Each row was made from one walk, in order. Every step used is in the known rows, and no mark comes twice. Write each row's walk.
Known rows:
zopokon/sitabor/renisu: -1	5	5	-3	-9	0	6	-1	4	-3	4	-5	0	2	11	-11	4	-4	5	0	-1	1	2	-7	-6	-3	0	10	-3	-12	-1	9	-11	4	-11	18	-5	2	8	5	3	10
fogo/venibot/zopokon: 3	-3	0	3	-14	0	10	-8	-3	-1	2	-7	9	11	-1	4	-5	8	-7	-1	-11	1	18	4	-5	-7	0	-4	3	-5	-5	11	8	5	-1	9	-4	3	-2	-5	10	2
zopokon/sitabor/fogo/seped: 1	1	7	-7	-4	-3	8	-5	0	9	3	-13	1	11	19	5	1	38	4	-2	-26	3	2	-4	-8	-9	1	18	1	-8	-1	7	-18	6	-7	0	-2	4	3	-2	-1	9
renisu/zake/melo/sitabor/gatib: -1	-7	-5	7	-1	4	1	9	1	2	1	3	8	10	0	-2	13	4	4	1	0	-5	2	3	-6	-15	4	19	-12	-26	-9	5	-15	8	-5	22	2	-1	-9	-2	14	-4
furom/kizad/zake/melo/sitabor/zopokon/sadiz/zefu: 4	-1	11	-2	2	-2	1	2	1	1	2	-8	1	66	-10	-6	13	-22	7	-1	1	12	-4	-3	-7	-6	-6	11	-6	-14	-6	5	-41	5	6	5	3	-5	-1	17	-5	-14
kemo/gasi: 1	8	-6	-4	-6	-5	2	6	0	5	-4	-1	3	-11	0	3	-5	1	3	4	2	-1	0	-1	-6	-7	-8	-11	5	-12	-2	8	-9	4	-4	1	-3	3	-3	-6	-2	3
furom/renisu/zake/melo: 4	2	-4	5	-4	0	8	14	-3	-5	-3	2	10	-7	0	-3	9	-1	9	0	13	-4	13	-7	-11	-1	0	18	-2	-15	-7	7	-10	7	0	10	1	5	-2	-2	1	3
kemo/gasi/sitabor/melo/zake/renisu: 1	1	-9	2	-5	0	-1	5	-3	5	3	3	5	-15	-9	-6	11	-42	8	3	2	-9	7	-15	-12	2	-5	-7	24	-30	-1	9	-2	11	-4	11	1	5	17	3	-1	13
kemo/gasi/sitabor: 2	8	-5	-3	-7	0	1	7	-1	9	-5	-2	2	-12	11	3	1	-3	4	0	-4	-7	-4	-1	-8	-9	-8	-4	12	-18	-2	10	-22	4	-7	13	-2	1	2	-6	0	10
kizad/zake/melo/sitabor: 1	-5	2	-1	0	0	6	12	3	-3	7	2	-1	20	-4	-4	6	-21	8	-2	14	1	-3	-2	-6	-4	0	11	-12	-20	-4	4	-12	8	-4	18	-3	-1	-2	3	9	-11
sadiz/zopokon/sitabor/fogo/seped: 2	1	8	-9	-6	-2	8	-9	-1	11	-2	-14	5	20	19	7	0	28	-1	-2	-25	-5	4	-5	-11	-11	0	29	-8	-10	-8	5	-17	7	1	9	3	3	0	0	-4	15
suso/rizom: 1	2	-4	-4	0	1	8	0	7	-4	1	-1	1	7	-3	5	0	-4	5	-1	7	-2	9	1	-6	-9	-2	-1	-2	-10	-2	10	9	-2	-12	11	-6	0	-4	-6	-2	7
zake/melo/furom/kizad: 1	9	0	11	-7	1	4	10	-4	1	-4	-5	10	19	6	-5	8	14	4	-3	2	9	21	5	-9	0	1	8	4	-11	-4	8	6	6	-5	10	1	-3	-6	-1	-3	-13
sadiz/zefu: 0	3	1	-3	-6	-5	6	-3	1	4	5	-7	3	13	-4	3	3	-13	4	5	-5	7	-1	1	-7	-7	-6	8	2	-4	0	11	-7	1	-6	2	-3	-2	-2	1	-1	-5
venibot/suso/rizom: -2	3	2	0	-1	0	6	4	5	-6	-1	1	-1	1	-1	3	5	2	3	0	0	-12	5	6	-3	-8	-5	-5	-3	-8	-3	10	10	-3	-8	6	-4	-1	-4	-6	-3	4
rizom/suso: 0	0	-1	-1	-3	-2	11	4	2	-1	2	-2	2	-11	3	-1	-1	-11	2	2	0	-7	5	0	-10	0	-6	-5	12	-6	-5	11	0	5	-13	1	-2	1	-4	-3	8	1
kizad/zake/renisu: 5	1	7	1	-1	0	7	2	3	-13	7	1	-1	-3	-11	-10	3	-37	4	3	12	0	0	-10	-7	1	-2	-1	12	-13	-1	9	3	8	-3	9	-3	0	6	5	1	1
furom/renisu/zake/melo/sitabor/fogo/seped: 3	-11	0	4	-7	-1	4	13	-6	4	-2	-5	9	18	7	9	14	38	11	-2	-11	-2	14	-4	-13	-12	0	32	-9	-18	-14	1	-22	12	3	6	4	6	2	-2	1	5
renisu/zake/melo/sitabor: 1	-3	-4	3	0	4	2	9	0	2	0	4	13	10	0	2	9	4	7	-2	4	-5	3	-2	-9	-9	-1	25	-14	-19	-6	5	-13	7	-2	21	2	0	-5	2	7	-5
furom/renisu/zake/melo/sitabor: 2	-8	-2	8	-5	2	3	16	-2	-2	-6	2	11	8	0	-1	14	9	8	-2	7	-7	10	-4	-10	-5	0	24	-6	-19	-12	3	-14	8	-2	16	2	3	-2	1	3	2
kemo/gasi/sitabor/renisu: 1	9	-5	-3	-14	0	0	9	-1	4	-1	-3	-2	-10	12	-2	3	-14	9	1	3	-4	-1	-4	-10	-10	-8	-5	5	-21	-4	10	-19	4	-6	21	-4	4	12	-2	2	15
zake/melo/sitabor: -1	-3	-1	2	-2	1	3	10	-1	5	1	-2	5	13	1	-3	8	4	6	-1	-1	-3	6	1	-5	-9	0	17	-5	-17	-5	4	-8	5	-4	13	-2	0	-7	-1	7	-4
kizad/furom/renisu/zake/melo: 1	-3	-8	11	-5	2	7	10	-1	-3	-6	-4	15	0	-4	2	9	28	11	-2	11	-3	8	-6	-8	5	0	19	-5	-12	-7	8	-9	5	-5	12	3	3	-6	-6	-1	7
zake/renisu: 4	4	4	3	-3	1	5	0	0	-6	1	-3	5	-11	-7	-8	5	-11	3	3	-3	-3	9	-6	-6	-5	-2	4	19	-10	-1	9	9	5	-3	4	-1	1	2	0	-1	9
furom/renisu/zake: 4	-3	0	5	-8	-1	7	7	0	-6	-6	2	10	-8	1	1	5	-1	4	2	5	-4	8	-4	-11	-2	-3	11	4	-10	-8	8	-5	6	-4	8	1	4	2	-1	-2	8
kemo/gasi/sitabor/melo/furom: -1	3	-13	4	-9	2	-4	9	-3	11	-7	-4	-3	-4	11	3	12	0	9	2	-3	-2	0	0	-9	-2	-5	-6	12	-23	-2	10	-4	6	-12	22	-2	0	8	-2	3	1
renisu/zake/melo/sitabor/gasi: 1	-4	-4	1	-1	1	2	13	-1	6	-1	3	13	6	-11	5	14	-3	11	-5	0	-5	0	-4	-8	-4	-4	22	-15	-21	-3	7	-8	6	-5	17	0	1	-4	-4	0	-11
sitabor/fogo/venibot/zopokon/sadiz/zefu: 5	-4	-2	-9	-15	-3	7	-15	-9	6	-2	-19	7	38	-7	16	-4	23	-1	5	-37	4	15	4	-5	-12	-6	5	0	2	0	14	-7	1	4	-4	-2	4	-1	1	4	-2
sadiz/zopokon/sitabor/renisu/zake/melo/furom/kizad: 1	12	2	8	-10	8	1	1	-1	-3	-7	-1	20	25	16	-10	13	3	2	-7	8	-3	15	-8	-15	0	2	31	-22	-19	-11	8	-9	8	-1	41	7	-2	4	10	-7	2
renisu/zake: 3	1	-3	0	-3	0	6	1	2	-2	0	3	12	-6	1	4	0	-2	3	2	3	-3	1	-2	-9	-5	-3	13	-6	-10	-2	10	-6	5	-4	13	1	0	-1	0	2	1
zopokon/sadiz: 3	3	-2	-7	-2	-3	7	-2	0	-2	-8	-4	0	8	-3	-1	-5	5	6	5	-14	0	8	0	-5	-7	-6	6	7	-10	2	7	-7	1	-3	1	-2	0	-4	2	1	5
sadiz/zopokon: 2	1	0	-1	-7	-2	7	-3	0	2	-5	-4	8	8	0	1	-3	-16	-3	2	-2	-7	6	0	-9	-8	-2	17	-4	-10	-7	7	2	4	0	13	0	-1	-5	-1	-2	9
zopokon/sitabor/renisu/zake/melo/furom: -2	9	-7	3	-6	8	4	8	1	-6	-1	-1	9	4	13	-8	12	16	13	-5	6	2	7	-9	-9	1	3	26	-19	-20	-2	9	-12	7	-6	38	-1	0	3	6	2	-1
kizad/zake/melo: 2	3	0	-5	0	-2	12	11	2	-6	10	2	-3	7	-5	-5	0	-29	10	0	20	3	0	-6	-7	-1	0	5	-8	-16	0	7	-7	7	-3	10	-5	1	-3	2	9	-9
gasi/kemo: 1	0	-7	0	-5	-3	7	1	1	3	-6	-7	1	-5	5	-2	3	-10	2	6	-1	-8	7	3	-3	-7	-4	13	7	-10	-4	10	2	3	-10	11	-3	-3	-1	-4	-1	6
kizad/furom: -1	-3	-5	6	-5	0	7	-1	3	1	-2	-10	8	6	-3	2	-2	25	3	-1	-3	2	-1	2	-3	0	-3	5	3	-6	-1	9	2	1	-11	6	-1	-1	-7	-7	-1	5
kemo/gasi/sitabor/fogo/seped: 3	5	-3	-7	-9	-3	2	5	-5	15	-2	-10	-2	-1	19	14	1	27	8	0	-20	-2	0	0	-12	-16	-7	5	9	-17	-4	8	-28	7	-1	3	0	5	7	-8	-3	14
renisu/zake/melo/sitabor/gasi/kemo: 1	-6	-10	2	-1	0	1	11	-2	9	-8	-1	11	1	-5	5	19	-8	10	-1	-2	-14	3	-2	-5	-5	-6	30	-13	-23	-5	8	-7	6	-9	23	1	-3	-2	-5	-3	-7
kizad/furom/renisu: 1	-8	-3	11	-10	-1	9	5	1	-3	-7	-12	7	4	-3	-1	4	28	4	1	-1	1	5	-1	-5	5	-2	5	12	-6	-7	8	1	2	-10	2	-1	2	-3	-8	-4	11
fogo/venibot/suso/rizom: -1	2	2	-4	-2	2	10	-4	1	-3	0	-2	2	3	3	0	4	2	1	-2	-8	-9	15	8	-4	-8	-3	-14	-12	-5	-2	12	13	-4	-10	9	-5	0	-7	-4	1	4

Write each row's walk:
1	8	-3	12	-11	3	1	9	-3	-7	-1	3	14	15	5	-6	10	4	9	-3	14	8	20	-1	-13	-2	0	14	-12	-16	-8	9	1	9	-3	26	3	-1	6	5	-3	-8 -> sitabor/renisu/zake/melo/furom/kizad
0	-4	-1	0	-3	-2	4	13	-2	9	0	-4	4	11	-12	1	13	-1	10	-5	-6	-1	4	-1	-6	-5	-3	15	-6	-19	-2	6	-1	4	-8	8	-4	1	-5	-6	1	-10 -> zake/melo/sitabor/gasi
5	0	7	13	-5	-1	-2	3	1	-10	5	0	0	17	-10	-11	15	-34	2	3	14	9	11	-7	-10	9	1	-8	16	-15	-4	10	20	13	-9	11	1	-2	17	10	-1	-11 -> sitabor/melo/furom/kizad/zake/renisu
-2	-8	-7	1	-6	-6	8	1	1	2	9	3	4	4	-12	-3	4	-32	5	5	5	3	9	-4	-9	3	1	3	3	-18	0	8	12	8	-7	2	-2	3	9	5	5	-2 -> sitabor/melo/zake
2	6	-5	-1	0	2	6	8	-1	-1	3	4	12	-5	-1	1	4	-3	9	-1	10	-3	6	-4	-10	-5	0	20	-11	-14	-2	8	-8	6	-1	14	1	2	-6	-1	5	-3 -> renisu/zake/melo
1	-11	-5	2	-6	-3	3	6	1	10	-10	-8	2	6	-5	3	13	-8	4	3	-13	-10	1	3	-1	-7	-8	16	3	-17	-5	8	4	3	-16	14	-3	-5	0	-6	-4	-1 -> melo/sitabor/gasi/kemo
0	-4	1	10	-9	0	3	-6	3	-5	7	-2	10	6	-15	-6	9	-20	-3	2	-4	-8	12	-19	-7	10	3	8	23	-21	-2	9	14	12	-2	9	0	6	17	5	5	8 -> venibot/zopokon/sitabor/melo/zake/renisu
2	-2	-4	6	-7	1	12	20	0	-12	-1	-3	-5	15	0	-8	10	-7	13	-1	18	7	11	-5	-8	6	2	7	1	-18	-7	6	-2	9	-4	16	-5	0	-3	1	1	-9 -> kizad/zake/melo/furom/renisu
0	6	2	-2	-8	2	4	-2	5	-4	3	1	9	-4	13	-6	5	-3	5	-2	4	-3	-3	-10	-9	-3	-1	17	-12	-13	-2	10	-16	5	-8	26	-1	2	10	8	2	10 -> zopokon/sitabor/renisu/zake
1	-5	-3	10	-9	5	2	2	0	0	-13	-3	9	10	11	-3	17	3	2	0	-1	-9	7	-10	-12	6	3	27	-7	-18	-13	8	-1	9	-7	32	4	1	7	8	-4	10 -> sadiz/zopokon/sitabor/melo/furom/renisu/zake
1	1	-6	10	-10	2	10	18	-4	-5	-8	-7	2	6	2	-7	11	20	12	-1	3	4	20	-1	-8	1	2	13	8	-14	-8	6	4	7	-4	11	-4	1	-7	-3	-1	-1 -> zake/melo/furom/renisu
2	6	-3	-1	-5	2	3	8	-1	11	-5	-8	0	-4	9	1	6	1	5	-3	-3	-6	-9	-4	-6	-9	-6	-2	12	-18	-7	9	-32	3	1	12	-2	1	1	-3	-4	17 -> kemo/gasi/sitabor/zopokon
6	4	8	11	-5	2	3	3	2	-13	0	-1	6	16	-6	-12	9	-18	1	0	9	8	11	-4	-10	5	-2	-4	18	-11	-4	9	11	10	-5	14	1	-4	7	7	-7	-8 -> melo/furom/kizad/zake/renisu
2	-4	-7	11	-10	3	7	10	-1	-8	-12	-1	10	0	5	0	10	21	7	1	2	0	11	-1	-11	1	-2	16	4	-11	-10	8	1	7	-5	19	0	-1	0	0	-6	2 -> melo/furom/renisu/zake
1	-16	-8	14	-8	5	3	13	-6	5	-7	-10	17	18	0	13	13	52	10	-4	-6	-8	4	-3	-7	-2	1	29	-11	-12	-12	6	-13	6	-4	11	5	4	-5	-6	-2	4 -> kizad/furom/renisu/zake/melo/sitabor/fogo
2	6	-5	0	-7	6	5	10	-2	-2	6	3	6	-4	10	-3	11	-19	14	-4	10	-4	5	-6	-13	-8	-1	25	-10	-24	-4	10	-19	6	-3	33	0	3	9	4	9	9 -> gasi/sitabor/renisu/zake/melo
2	6	0	0	-12	6	7	-5	-2	-5	6	-3	15	8	9	-4	5	7	2	-7	0	-2	16	-11	-9	-3	4	15	-21	-15	-4	12	-10	8	1	32	-1	6	6	4	14	6 -> fogo/venibot/zopokon/sitabor/renisu/zake/melo
2	-8	-4	3	-3	3	1	10	-5	7	2	-1	14	13	2	12	8	23	7	-2	-7	-8	2	0	-9	-12	0	28	-18	-15	-6	6	-14	7	-1	13	2	3	-4	0	4	-5 -> renisu/zake/melo/sitabor/fogo
3	-1	6	-9	-7	4	11	-15	-7	13	-3	-16	10	14	17	1	0	15	-7	-4	-27	-8	9	-2	-8	-10	3	16	-16	-3	-5	10	-7	3	-3	14	0	3	-6	3	0	13 -> sadiz/zopokon/sitabor/fogo/venibot
3	-5	4	4	-3	-5	2	13	1	5	-3	-3	3	26	-7	-5	17	-34	5	-2	12	-4	4	0	-6	1	-5	11	-5	-22	-6	7	-4	8	-13	14	0	-5	5	0	-4	-17 -> furom/kizad/zake/melo/sitabor/gasi/kemo
3	-2	0	-2	-12	0	9	-9	-1	9	-9	-16	7	4	3	1	8	6	-5	-3	-23	-10	12	-3	0	1	-3	7	3	-11	-2	15	5	4	-14	18	-5	0	2	-9	2	4 -> fogo/venibot/zopokon/sitabor/gasi/kemo
-1	-1	2	2	-1	0	5	-5	3	-1	7	-1	6	-4	-8	-15	12	-31	3	2	-3	-3	9	-19	-8	8	3	7	16	-20	2	9	9	10	-9	8	0	4	14	9	2	8 -> zopokon/sitabor/melo/zake/renisu
1	-1	-1	4	-4	0	10	0	0	-8	4	1	12	-5	-15	-10	3	-25	3	2	0	-3	15	-10	-9	0	-2	6	18	-16	-1	8	11	8	0	3	-1	1	3	3	-4	7 -> melo/zake/renisu
4	0	5	8	-7	-1	7	5	4	-8	-1	0	4	26	2	-4	3	-10	0	-1	12	12	5	4	-10	3	-2	-3	4	-9	-5	8	4	8	-9	14	-1	-5	4	5	-4	-16 -> melo/furom/kizad/zake
3	-3	10	5	-2	-2	2	11	2	-2	6	3	6	33	-1	-6	7	-22	1	-3	17	4	5	1	-9	-2	-1	5	-5	-17	-6	4	-12	10	-5	12	1	-2	2	6	4	-16 -> furom/kizad/zake/melo/sitabor
0	10	1	-3	-4	4	5	4	2	-3	5	1	8	-2	11	-9	8	-5	11	-4	10	-3	3	-13	-9	-2	2	24	-19	-18	-1	9	-19	6	-5	27	-1	3	6	7	5	6 -> zopokon/sitabor/renisu/zake/melo
2	-1	-7	-2	-6	-6	7	4	0	7	-7	-8	1	-9	-6	1	8	-15	7	4	-7	-7	4	0	-2	-3	-8	10	5	-12	-1	12	8	3	-14	6	-5	-2	1	-8	-6	0 -> sitabor/gasi/kemo
3	-4	4	10	-7	1	2	6	1	0	4	0	-4	24	9	-4	15	-30	3	-1	10	8	2	2	-12	6	0	0	11	-20	-3	11	1	10	-15	23	0	-3	17	9	5	-10 -> gasi/sitabor/melo/furom/kizad/zake
-1	6	-11	6	-9	5	5	11	-2	-9	1	2	8	3	3	-3	9	6	15	-2	11	5	12	-4	-11	-4	0	21	-17	-20	-5	9	1	7	-1	31	-2	0	1	4	2	-3 -> sitabor/renisu/zake/melo/furom
1	10	1	-4	-6	5	5	1	1	-2	0	1	13	5	11	-7	7	-17	6	-4	10	-10	5	-14	-13	-4	1	34	-28	-20	-8	8	-18	6	2	37	3	3	2	8	1	12 -> sadiz/zopokon/sitabor/renisu/zake/melo
6	0	7	14	-6	4	-2	5	-1	-5	3	-1	-1	15	2	-12	21	-39	4	-1	8	3	8	-6	-13	8	0	-1	24	-21	-3	11	8	12	-11	24	2	-2	21	11	1	-4 -> gasi/sitabor/melo/furom/kizad/zake/renisu
2	1	6	0	-11	3	10	-11	0	3	0	-11	10	12	10	-1	-2	19	-9	-4	-17	-3	12	-2	-4	-2	2	2	1	-6	-1	11	-4	5	-5	15	-4	3	-2	-2	10	5 -> fogo/venibot/zopokon/sitabor
5	2	11	2	-5	-5	7	2	4	-6	7	2	4	19	-1	-5	-1	-29	-3	1	16	7	2	1	-10	1	-3	-6	4	-8	-3	9	-4	7	-8	3	-1	-1	6	5	0	-10 -> furom/kizad/zake
1	2	-6	1	-2	2	11	13	1	-8	4	0	-2	14	-2	-5	5	-9	12	-2	15	8	4	-2	-7	3	2	9	-8	-18	-1	7	0	8	-4	20	-5	-2	-5	2	5	-14 -> kizad/zake/melo/furom
0	13	-17	3	-11	8	-2	17	-4	1	-6	2	6	-7	14	0	11	7	17	-4	11	-3	4	-6	-13	-6	-5	13	-10	-29	-5	10	-21	8	-2	40	0	0	6	0	0	4 -> kemo/gasi/sitabor/renisu/zake/melo/furom
3	-6	2	-6	5	2	7	9	2	-4	-1	-4	-6	37	-9	-8	7	-11	12	-2	2	1	-4	-6	-3	-6	-1	13	-9	-21	-6	2	-33	6	6	13	-2	-2	-5	11	4	-2 -> kizad/zake/melo/sitabor/zopokon/sadiz
5	-8	-2	5	0	4	4	13	-2	-3	-14	-5	7	24	-5	-5	15	17	12	-2	-6	-7	9	-8	-7	-7	-2	27	-3	-20	-14	2	-35	6	9	12	3	2	-5	8	-3	10 -> furom/renisu/zake/melo/sitabor/zopokon/sadiz
